Each row was made from one path, in order. Every step used is in the known rows, and no mark comes twice. Write each row's path.
In the rows, zero is written as 128.
Known rows
F, Y, X, G: [157 128 136 125 132 146 171 124 126 127 115 120 120 112 146 115 134 135
 123 105  70 117 126 188 125 119 123 122 130 138  84 105 130 124 135 128
 117 115]
F, M, D, J, X: [137 134 136 134 128 108 137 127 124  74 124 127 105 148 173 127 146 136
 132 160 133 110 148 125 125 125 133 140 129  97  97 164 124  86 106 140
 148 119]
X, G, F, M, D, J: [114  87 105 128 166 119 114 149 134  86 125 122 108  93 184  97 124 125
 131 171 117 124 143 151 135 155 112 135 133 107 102 158 126  97 113 156
 135 136]
F, Y, X: [150 141 137 118 101 141 162 113 124 107 122 124 121 123 124 118 129 136
 137  99 104 122 137 175 124 111 132 126 121 157  99 100 126 112 138 116
 126 108]
F, Y, E, J, U, M, X: [197 158  83  96  88 122 251 122 138 110 132 149 116 103  92  98  98 127
 125 139 135 125 141 136 133  92 131 143 132  92  94 142 120 105 162 152
 105  75]
F, M: [129 135 138 119 125 129 185 139 128  95 133 138 107 133 117 122 130 122
 120 170 123 114 136 132 125 126 134 135 120 130 111 141 129 120 129 140
 146 121]
D, M, X: [138 107 114 125 157 143 184 131 125 174 129 139 124 119 126 133 116 118
 131 138 122 140 140 115 125 110 122 119 122 111 115 151 132 109 121 131
 149 103]
L, D, J, E, M: [137 137  50  69 159 153 106  98 124 139 157 148 110 131 186 158 142 130
 127  28 115 165 140 127 133 118 129 123  94  92 128 137 122 115 143 129
 153 128]
X, J, U, L, F: [157 136 149 117 106 130 201 138 168 119 150 124 116 145 152  81 125 118
 144 202 135 146 115 110 123 118 116 119 110  89 152 113  99  95 106 126
 109 112]
J, X, G, F, Y, E: [172 157 107 134 170 146 145 143 131 113 109 134 115  93 183  96 140 121
 127 129 113 116 101 190 132 117  97 129 139 123 112 114 116  80 135 152
 110 131]
U, L, E, G, X, J, F, M: [118 147 197  89 109 111 194 110 144  98 147 141 105 147 110  62 118  86
 119 212 121 163 114  82 130 138 135 106 110 114 127 115 110  68 111 119
 106 141]
E, J, F, M, X: [137 136 142 102 100 137 182 129 113 144 159 142 111 145 126  89 122 126
 122 143 126 125 127 111 136 142 118 121 149 102  76 159 124 141 125 160
 147  68]
E, M: [122 134 102  99 135 144  99 124 133 119 134 142 126 122 128 141 120 122
 142 100 118 139 130 172 126 127 139 124 120 128 129 128 117 115 144 129
 137 118]
E, G, X, J, U: [ 83 143 113 107 121 138 192 122 132 142 137 127 141 130  66 103 104  98
 122 180 167 140 118 140 129 145 124 123 133 114 128 105 134 107 119 138
 117 139]
J, U, L, F: [151 148 128 101  93 124 171 142 163  85 144 122 117 121 126  92 126 128
 124 174 122 141 118  99 130 116 135 122 117  88 145 122 116 124 124 127
 131 120]
E, J, F, M, X, G: [143 125 141 110 129 142 187 140 115 161 155 138 108 134 144  87 128 125
 110 147  94 118 117 124 136 149 109 117 157  86  61 164 129 151 123 172
 138  74]
G, X, J, F: [110 129 161 123 107 147 128 124 128 181 141 107 134 140 120  70 101 103
 138 144 150 136 112 196 129 142 125 120 134 127 154 114 117 106  98 142
 133 122]
U, J, X, G, F, M: [129 128 143 135 155 147 175 151 127  99 119 111  94 112 177  86 171 120
 103 164 112  91 112 139 134 134  94 135 162 108 107 131 127 101  97 168
 140 132]
E, J, U, M, X, G, F: [114 105  91  91 132 131 212 151 137 118 144 128 122  90 119  83 100 129
 116 162 124 131 129  98 136 153  99 132 164  63  87 167 130 129 127 155
 110  97]
J, E, G, X, M: [ 82 141 107 101 107 153 202 110 132 123 127 132 125 134  91 137 106 118
 121 118 144 158 115  88 133 142 134 121 110 125 102 105 140 125 147 134
 164 151]
E, M, X, G, F: [134  92  90  92 171 160 134 147 138 134 134 134 128  93 147 113 119 121
 136 123 106 150 114 165 135 132  98 106 139 105 117 145 119 128 131 135
 134 118]
M, F, Y, X, G: [175 117 129 161 117 168 174 118 127 126 120 108 121 103 139 129 131 134
 125  89  73 104 148 141 130 116 123 121 141 130  86 113 136 133 129 114
 108 108]
Y, X, G, F, M, D: [ 96 104 159 121 139 125 139 138 149  93 118 119 125  97 146  70 123 136
 131 182  81 109 142 163 135 163 125 119 146 139  93 130 123 114  91 131
 145 133]
D, M, F, Y, E, J: [172 154  76 150 112 152 161 107 121 148 128 152 108  92 129 141  98 112
 152  70 123 120 172 145 130 104 142 143 122 141  96 130 126  67 162 145
 119  75]
Y, E: [159 159 118 122 136 117 125 115 149 141 124 150 129 109 114 110 119 124
 124 149 129 113 127 140 135 113 145 127 130 140 138 123 120 110 133 137
 125 122]
L, X, M, F: [118 129 128 169 150 168 152 142 171 167 139 109 118 132 124  95 108 157
 142  95 124 129 124  46 134 120 117 130 117 134 146 138 127 131 133 105
 131 105]
U, M: [119 106 145 110 121 113 180 140 141  88 118 127 121 121 128 121 119 127
 116 148 125 118 140 116 125 128 142 136 128 111 136 148 126 127 119 125
 116 137]
E, G, X, J, U, L, F: [ 98 144 141  88  92 127 206 133 159  96 142 126 127 136  91  88 115 102
 128 196 159 153 108 127 133 137 128 110 123 112 149 101 123 105 114 129
 119 137]
E, G, F, Y, X, M, D, J: [ 93 108  92 113 123 135 118 118 148  65 128 134 125 116 148 109 114 138
 152 114 150 139 150 105 130 144 121 129 112 158  86 106 120  76 140 117
 124 122]
G, X, J, E, M: [109 135 116  95 103 155 172 106 124 148 134 123 122 133 117 119 100 104
 157 115 146 168 121 203 127 131 130 118 116 126 141 108 117  88 124 135
 153 132]
M, D, J: [133 106 113 139 120  98  68 114 129 108 123 116 129 131 166 131 127 141
 145 122 139 132 155 121 131 131 138 135 127 104 119 152 126 104 114 131
 130 124]
E, J, U, L, D, M, X: [145 140  88  83 120 130 195 123 138 152 168 150 114 132 115 103 115 122
 122 100 104 166 142  77 125 108 110 123 124  63  98 150 121 120 140 135
 126  76]
G, F, Y, E, M, D, J: [160 131  50 103 121 123  66 118 140  66 123 144 119  78 163 101  99 122
 174  98 162 148 155 210 136 113 133 141 107 149 135 122 102  49 159 144
 126 111]
G, F, Y, X, J, U, L, E: [148 143 140 103 110 138 184 112 152  85 142 127 114 105 138  46 107 115
 159 176 126 163 131 116 124 124 105 122 108 137 126  88  96  34 123 100
  92 121]
G, F, M, D, J, X: [110 122 116 124 135 117 111 140 128  52 127 126 108 119 183 100 132 130
 148 165 161 122 145 133 131 142 112 139 132 121 114 155 118  66 106 139
 147 129]
F, M, X: [152 117 144 113 126 135 231 142 129 112 137 136 112 139 108 118 131 128
 116 185 124 124 130 102 128 111 116 121 129 112 104 157 132 139 120 131
 151 107]
Y, X, J, F: [122 130 189 123 126 146 138 109 142 182 147 124 133 148 151  68 132 127
 137 162 108 113 124 153 126 146 128 105 138 136 117 103 109 110  80 121
 127 102]

Write each row's path
[127  83  99 123 194 154 171 149 130 172 125 134 123  87 153 109 111 113
 130 149 108 143 129 136 131 132  99 116 131 107 111 152 131 104 117 147
 141 117]	D, M, X, G, F
[112 143 107 111 126  97 150 127 150  60 116 162 132  94 100  84 110 111
 134 206 159 121 147 124 146 142 144 128 123 151 122 123 117  90 130 147
 131 140]	Y, E, G, F, M, D
[116 140 118  96 127 146 180 126 151 167 153 124 121 132 104  79  94  94
 131 133 127 167 134 168 118 110 123 127 104  93 163 115 114  81 110 128
 128 123]	G, X, J, U, L, D, M
[118 105  74  77 146 132 226 115 107  77 147 150  99 110 144 140 139 121
 121 168 168 154 136  65 140 138 108 114 118 102  79 147 145 105 136 147
 159 128]	D, J, E, G, F, M, X
[110 167 109  96 121 115 140 111 143 126 120 150 137 101  60 109 106 107
 111 155 152 121 121 154 143 128 153 119 139 154 137 108 137 114 137 140
 130 142]	Y, E, G, X
[134 114 106  99 128 127 232 143 134 140 141 128 121 112 113 101 111 132
 103 157 103 122 129  90 132 141 112 133 162  48  76 170 135 146 127 153
 109  92]	E, J, U, M, X, G
[126 124 107 115 193 142 131 146 120 100 137 131  91 111 209 122 155 126
 114 154 122 108 114 143 127 140  96 130 147  99  93 157 134  78 110 153
 136 128]	D, J, X, G, F, M
[185 150  91 150 104 145 181 110 128  98 119 143 126  99 103 142 119 114
 127 111 137 113 151 109 139 101 139 129 123 140 110 106 132 113 161 128
  96 116]	M, F, Y, E, G
[121 100 143 116 165 106 153 158 156  98 132 116 105  95 150  58 128 135
 135 154 100 166 103 120 137 128  94 111 123 119 147 127 123 129 127 131
 106 135]	U, L, X, G, F
[101 109 128 125 115 116 240 117 126  75 124 142 120 138 151  98 122 107
 162 205 165 162 144 103 134 156 113 123  98 118 101 114 109  79 113 146
 133 147]	X, J, E, G, F, M, D
[119 145 130 115 100 132  94 119 113 158 152 136 125 136 142  98 119 128
 132  95 130 128 125 132 135 154 127 126 148 114  96 135 122 132 132 158
 128  85]	E, J, F
[215 140  81 105 148 149 180 126 139 138 120 149 119  97 134 123 117 120
 131 110  91 136 120 202 132  84 123 120 118 115 105 125 114 112 164 147
 118  98]	F, Y, E, M, X, G
[160 144  82 117 120 135 131 130 136  88 120 143 122  81 133  90 105 117
 152 123 158 137 133 183 136 111 118 137 113 166 143 103 112  78 158 141
 116 122]	G, F, Y, E
[138 119 120 125 111 131 171 101 130 130 126 133 128 148 168 124 119 118
 177 130 132 169 142 153 127 132 129 120  97  98 119 117  96  86 119 135
 136 127]	X, J, E, M, D
[153 112 106 105 132 141  57 111 128 128 130 120 123 109 189 106 125 134
 144  81  77 130 147 222 130 135 147 120 124 101  83 130 110 103 128 146
 137  99]	E, M, D, J, F, Y, X, G
[216 146  97 108 127 149 200 115 142 141 130 154 119 125 133 115 111 114
 159 124 132 146 127 195 126  77 119 121 105 131 126 115  98  81 154 134
 109  86]	F, Y, E, M, X, J
[158 137  69 113 105 126  91 126 144  67 113 143 131  81 139  89  93 118
 177 108 151 150 149 215 137 115 134 138 103 158 142 109  96  67 159 143
 124 119]	G, F, Y, E, M, D
[170 125 110 174 108 185 164 132 151 126 131 115 117 138 139 141 105 136
 140  72 120 120 144  78 120 100 118 142 106 133 108 120 121 112 156 109
 122 102]	X, M, F, Y
[168  86 101 126 154 151 194 152 123 126 122 118 124  97 153 103 123 125
 130 132 114 147 114 150 135 117  78 117 133 108 104 136 127 132 136 140
 115 119]	M, X, G, F, Y
[170 148  81 124 102 137 252 125 145  78 122 138 128  84  73 116 102 110
 101 169 140 102 158  88 134 106 153 145 125  84 111 125 132 114 152 136
  93 121]	J, U, M, F, Y, E, G
[112 127 107 109  95 163 219 104 137  85 124 122 107 115 131  99 142 130
 129 109 136 135 134  83 136 131 116 130 115 150  84  77 126 101 140 142
 155 126]	U, J, E, G, F, Y, X, M
[125 144 150 100  82 136 184 137 165 121 144 106 121 135 109  70 101 109
 142 183 150 150 109 163 128 123 125 119 124 108 171 111 113  93 103 127
 131 123]	G, X, J, U, L, F
[106 101 125 105 145 124 154 116 133  90 125 122 108  92 176  91 131 141
 132 166  90 123 148 143 139 163 125 117 137 116  73 136 130 101  98 142
 163 133]	Y, X, G, F, M, D, J, E
[ 95 108 111  93 140 132 220 146 127  67 136 150 122 111  99 108 126 112
 120 197 162 137 128  83 138 145 104 115 130 135 104 137 135 125 130 135
 136 133]	E, G, F, M, X
[151 141 140 116 118 156 164 137 151 111 117 117 116 115 175 109 140 144
 135 108  82 114 114 183 136 131 130 117 124 150 118 107 120 121 121 126
 132 114]	L, F, Y, X, G
[166 112 109 142 100 114  72 115 114 114 127 111 126 129 184 106 124 133
 147 100 138 136 152 157 132 123 139 138 114  96 109 139 115 102 128 150
 129 107]	M, D, J, F, Y
[108 129 130 151  99 178 123 131 158 150 134 102 130 128  91 119  85 127
 130  89 133 121 133 107 128 125 131 132 135 138 138 127 136 121 128 107
 150 122]	G, X, M, F
[121 109 103 125 111 144  92 123 154  81 129 116 120 111 170  91 102 149
 167  96 139 136 153 141 125 131 116 137 111 160 105 116 111  66 131 112
 138 107]	G, F, Y, X, M, D, J
[191 109  96 120 160 143 191 144 139 136 120 134 125  82 144  88 116 122
 127 149 114 137 113 159 140 107  91 116 135 116 113 132 122 120 140 145
 113 114]	M, X, G, F, Y, E
[121 135 133 130 179 148 164 158 126  97 121 129 106 112 182 101 149 120
 117 166 107 108 104 154 128 144  92 126 148 109 102 139 125  97 109 150
 133 140]	J, X, G, F, M
[130 129  68  81 159 136 141 127 147 127 158 132 119 122 152 120 129 131
  94  99 125 129 149  94 127 118 131 143 114  64 144 158 129 121 120 126
 117 128]	L, D, J, U, M
[121 115 138 162 115 132 109 134 168 129 120 117 137 153 146 111 104 146
 149 120 120 132 140  84 123 129 133 139 109 120 121 134 108 113 126 117
 140 122]	X, M, D
[ 91 120 122 118 104 144 233 127 141 111 132 118 137 116  63 108  95  96
 113 183 164 123 142 105 131 143 135 128 142  95 131 125 138 111 109 125
 101 140]	E, G, X, J, U, M, F
[166 135 150 106 158 103  76 106 147  85 126 132 102 129 210 116 146 124
 135 127  67 160 121  90 126 121 128 111 122  67 107 149 103  54 116 110
 102 139]	U, L, E, M, D, J, X, G
[155 165  94  95 140 131  97 112 153 132 130 162 127 102 115 121 113 118
 136 124 119 124 130 179 134 112 155 123 123 141 140 122 110  99 147 137
 135 114]	Y, E, M
[194 162  99 127 113 128 158 117 133 115 116 145 120 108 123 117 117 121
 136 115 129 125 133 177 130  90 137 138 108 147 125 107 116  96 163 142
 112 112]	F, Y, E
[156 166 115 161  97 174 158 123 129 122 138 127 106 158 166 142 126 143
 147  43 121 116 129  84 121 115 101 141 141 120  69 131 120  91 156 123
 113  76]	E, J, X, M, F, Y
[120 125 142 145 160 128 146 156 131  82 108 120 118 117 189  92 142 126
 130 173 106 114 119 152 131 148 100 130 145 100 101 146 118  94  99 149
 132 145]	J, X, G, F, M, D
[107 121  82 108 125 134 160 135 114  61 122 143 127 101 120 122 120 110
 139 127 167 149 130 136 134 138 109 129 113 156 113  99 129 103 160 138
 107 140]	E, G, F, Y
[115 116 172 123 104 114 200 116 164 123 127 114 140 135 121  68 111 134
 139 206 113 112 155 127 122 141 143 128 135  97 117 125 108  96  74 112
 114 116]	Y, X, J, U, M, D
[163 129 178 120  60 123 158 132 188  51 123 114 112 150 172  89 123 155
 161 121  90 145 134 113 125 102 139 118  94 142 124 105  96 102 127  97
 132 106]	U, L, F, Y, X, M, D
[143  94 116 131 189 148 192 141 127 193 124 135 121 106 145 131 123 116
 118 141  87 134 128 133 126 119 113 115 129  91  99 156 134 121 117 144
 138 111]	D, M, X, G
[150 121  62 108 128 159 119  93 112 117 146 134 103 109 166 177 132 129
 140  71 133 146 152 109 134 123 138 123 120  93 101 142 135 101 144 131
 153 114]	D, J, E, M, F
